Each row was made from one path, in order. Every step used is in the known rows, and no mark comes twice. Write each row's path.
Known rows
gebupiz-fumo-fovi: [-3.02 -0.61  1.04  1.50  0.03  0.46 -2.64  2.78 -0.12 -3.81 -0.72 -0.44
 -0.39  1.18  0.42  4.65 -1.35 -3.24  0.12 -0.45  0.92]
vubabo-gebupiz: [-3.41 -0.22 -1.70  1.48  0.41  0.04  0.81  0.30  1.29  0.64 -1.20 -0.18
  0.53 -0.43 -0.92  1.03 -0.56 -1.97 -0.79 -2.82  2.11]
lugilab-fofif-gebupiz-fumo-fovi: [-2.56 -1.54  1.59  0.86 -2.44 -0.13 -3.05  4.00 -0.02 -2.78 -1.71 -0.66
 -1.11  2.09  1.74  3.00 -1.42 -2.94  0.01 -0.05 -0.84]
lugilab-vubabo-gebupiz-fofif-fovi-fumo: [-2.13  0.34 -4.08 -0.18 -0.59 -0.72  1.05 -2.14  0.47 -2.62 -6.03 -1.57
  0.19  0.30 -0.77  1.00 -1.39  0.10  2.61 -0.64  0.31]
fofif-gebupiz-vubabo-fovi: [-0.76  0.28 -2.35  1.79 -0.08  0.01  1.12 -1.31  2.60  1.74 -2.92 -1.61
  0.20  0.59 -2.56  0.67  0.35  1.44 -1.16 -1.46 -0.86]
fovi-fofif-lugilab: [ 0.46 -0.19 -2.28  2.00  2.33  0.00 -0.94 -0.38  1.33  0.39  0.08  1.25
 -2.96  0.62  0.57  1.98  1.21  2.07 -1.06 -0.89  1.43]
fofif-lugilab: [-1.86 -0.45 -1.30  2.39  0.44  0.41 -0.48 -2.56  1.88 -0.13 -1.80 -0.06
 -1.52  0.16  0.22  1.60  1.42  0.19 -1.26 -0.87  0.88]
vubabo-gebupiz-fumo-fovi-fofif: [-1.29 -0.18 -1.94  0.41  0.98 -0.34 -2.39  6.23 -0.96 -0.48  1.03  1.00
 -2.10  0.98  1.14  4.17 -2.36 -2.35  0.41 -1.46  2.12]
fovi-fofif: [-0.54 -0.13 -0.72  1.90  3.07  0.07 -0.10  0.73  1.09 -1.24  0.65  1.14
 -0.82  0.85 -0.88  2.42  0.16  1.19 -0.70 -1.81  2.05]
fofif-gebupiz: [-1.98 -0.45 -0.42  1.63  0.11  0.67  0.73  1.10  1.94  0.39 -0.55  0.32
  0.51  1.12 -1.13  2.08 -0.32  0.14 -2.38 -1.32 -0.16]
lugilab-fofif-gebupiz-fumo: [-3.20 -1.88  1.42  1.56 -1.62  0.25 -1.20  1.71  1.02 -2.91 -2.73 -0.92
 -0.60  1.63  1.27  1.85 -0.35 -1.97 -0.57 -0.49 -0.90]
lugilab-vubabo-gebupiz-fofif: [-3.72 -0.08 -2.34  1.10 -1.29  0.19 -1.01 -2.56  0.56 -1.57 -3.51 -0.57
  0.23 -0.05  0.59 -0.57  0.00 -1.39  1.33 -2.45  0.36]
gebupiz-fofif-lugilab: [-1.92 -0.29 -1.73  1.90 -0.69  1.31 -1.77 -3.63  1.48 -0.37 -1.33 -0.79
 -1.97  0.47  1.08  2.32  1.92  0.68  1.07 -0.42 -1.52]
fumo-fovi-fofif-lugilab-vubabo-gebupiz: [ 0.51  0.39 -4.49  0.68  0.08 -1.54 -2.94  1.85 -0.59  0.88 -1.59  2.14
 -3.61  0.47  2.13 -0.17 -0.80 -0.29 -0.52 -1.41  2.64]
fumo-fovi-fofif-gebupiz: [ 1.02  0.19 -1.37  0.57  1.03  0.12 -1.43  5.39  0.28  1.09  2.39  2.01
 -1.55  2.20 -0.36  3.67 -1.58  1.22 -1.58 -0.96  0.64]
gebupiz-fofif-lugilab-vubabo-fovi-fumo: [-0.81  0.11 -1.51  0.69 -0.13  0.01  0.15 -7.65  1.88 -0.54 -6.87 -2.69
 -1.47 -0.22  0.28  0.40  1.56  3.44  1.82  0.59  0.03]
lugilab-vubabo-fovi-fofif-gebupiz: [ 1.04  0.10 -1.84  1.68  1.91 -1.16  1.98  0.07  2.04  0.04 -2.69  0.46
 -1.17  1.38 -0.71 -0.13 -0.03  2.31 -2.11 -1.11  1.70]
fumo-fovi-fofif: [ 0.13  0.23 -0.66  1.23  2.09 -0.08 -1.92  3.24 -0.03 -1.19  1.69  1.38
 -1.40  1.40 -0.26  3.65 -1.04  0.28 -0.14 -1.43  2.12]
fofif-lugilab-vubabo: [-2.05 -0.43 -1.69  2.46  0.06 -0.58 -1.30 -3.90  1.35 -2.24 -4.69  0.46
 -1.40  0.16  0.87 -0.80  1.40  0.11 -1.34 -0.78  1.34]
lugilab-vubabo: [-3.20 -0.37 -0.09  2.29  0.86 -0.43 -0.19 -2.78  1.18 -3.93 -4.02  0.30
  0.84  0.38 -0.62 -0.47  0.33 -0.84 -1.05 -1.77  2.05]

Which path is each row?
[-1.22  0.03 -2.06  2.34 -0.96 -0.03 -0.17 -7.06  2.19 -1.30 -5.64 -2.10
 -2.05  0.11  1.20 -0.49  2.30  0.76  1.28 -0.30 -0.36]  gebupiz-fofif-lugilab-vubabo-fovi
[ 0.03 -0.44 -2.06  1.41  0.46 -0.96 -4.59  2.05 -0.91 -3.42 -2.19  1.57
 -3.93  1.47  2.90  2.26 -0.46 -0.45 -0.09  0.68  1.36]  gebupiz-fumo-fovi-fofif-lugilab-vubabo
[ 0.21 -0.52 -1.39  1.63  1.54 -0.82  0.78  1.56  1.43 -1.78 -3.41  0.04
 -1.65  1.63  0.44  1.29 -0.57  0.85 -1.65 -0.12  1.03]  lugilab-vubabo-fovi-fofif-gebupiz-fumo
[-4.21 -0.80 -0.98  1.48  0.08  0.45 -0.25  2.11  0.67 -1.23 -1.70 -0.63
  0.00 -0.10  0.14  2.38 -1.01 -3.54 -0.37 -1.88  1.42]  vubabo-gebupiz-fumo
[-1.41  0.43 -0.96  0.80  1.71 -0.05  1.13 -4.59  1.96  0.15 -5.10 -2.90
  0.96 -0.47 -3.51  1.43  0.26  3.19  0.87 -1.24  0.99]  gebupiz-vubabo-fovi-fumo
[-2.12 -0.69  0.30  0.90 -1.16  0.69 -2.25  5.18  0.15 -1.47 -0.04  0.21
 -0.56  2.04  0.50  4.71 -2.03 -2.37 -1.28  0.17 -0.65]  fofif-gebupiz-fumo-fovi
[-0.51 -0.76 -0.91  1.24  1.59  0.48 -0.66  4.66  0.68 -0.82  0.66  1.33
 -1.55  1.95  0.30  3.96 -0.99  0.66 -1.76 -0.33 -0.04]  fovi-fofif-gebupiz-fumo
[-2.33 -1.28  0.91  1.57 -1.19 -0.04 -0.08  0.02  1.73 -0.91 -2.07 -0.45
  0.08  1.31  0.13  0.45  0.21 -0.50 -1.21 -1.43 -0.21]  lugilab-fofif-gebupiz
[-0.31 -0.27 -3.67  0.59  0.15 -0.49 -3.37  5.06 -0.80  1.23  0.50  1.35
 -4.21  0.80  2.55  3.60 -1.34 -1.50  0.11 -0.41  1.41]  vubabo-gebupiz-fumo-fovi-fofif-lugilab
[-1.86  0.13 -2.30  2.07  0.01  0.49  0.78 -1.34  1.62 -3.92 -1.88 -1.47
 -0.36  1.23 -0.94  3.30  0.11 -1.31  2.08 -0.56 -1.39]  gebupiz-fofif-fovi
[-1.65  0.02 -2.24  1.50 -0.56  0.54 -1.03  0.09  1.38  0.61 -1.69  0.08
  0.42  0.91 -2.03  0.98 -0.02  1.20 -1.48 -1.64 -1.56]  fofif-gebupiz-vubabo
[ 0.38 -0.14 -1.53  1.26  1.89  0.23  0.44  3.04  1.37  1.09  1.31  1.72
 -1.01  1.61 -0.74  2.55 -0.48  2.12 -2.16 -1.23  0.53]  fovi-fofif-gebupiz
[-3.62 -0.26 -2.07  1.57 -0.05 -0.79  0.30 -1.20  0.86 -1.42 -3.92  0.20
  0.65 -0.38 -0.24 -1.33 -0.46 -2.00 -0.96 -2.84  2.64]  lugilab-vubabo-gebupiz
[-2.70 -0.48 -2.86  1.04 -2.08 -0.94 -3.71  1.49 -0.62 -1.53 -4.09  0.33
 -2.58  0.33  2.87  0.86 -1.02 -3.61 -0.12 -0.49  1.49]  fofif-lugilab-vubabo-gebupiz-fumo-fovi
[-1.53  0.06 -1.57  0.91  1.97 -0.38  2.30 -0.92  1.61 -3.08 -3.78 -1.28
  0.68  0.63 -2.70  3.56 -1.17  0.66  0.31 -0.05  1.34]  fofif-fovi-fumo
[ 0.89  0.20 -2.57  1.45  0.87 -1.26 -3.45  0.20 -0.30 -1.47 -1.65  2.12
 -3.36  1.24  1.82  0.89  0.06  1.10 -0.54 -0.37  2.05]  fumo-fovi-fofif-lugilab-vubabo
[-1.78 -0.82 -0.11  0.84  0.53 -1.06  1.42 -1.73  1.37 -4.38 -5.33 -2.24
  0.17  0.78 -1.35  1.96 -0.70  0.23  1.62 -0.30  1.17]  lugilab-fofif-fovi-fumo
[-1.87  0.30 -3.75 -0.31 -0.01  0.17  1.67 -0.75  0.96 -0.47 -3.24 -2.03
  0.10  0.26 -1.45  3.30 -1.49  0.14  2.82 -0.68 -0.29]  vubabo-gebupiz-fofif-fovi-fumo
[ 0.27 -0.45 -1.61  1.31  0.95 -0.11 -3.92  3.42 -0.45 -1.43  0.50  1.23
 -4.16  1.54  2.31  4.65 -0.47 -0.28  0.06  0.54  0.85]  gebupiz-fumo-fovi-fofif-lugilab
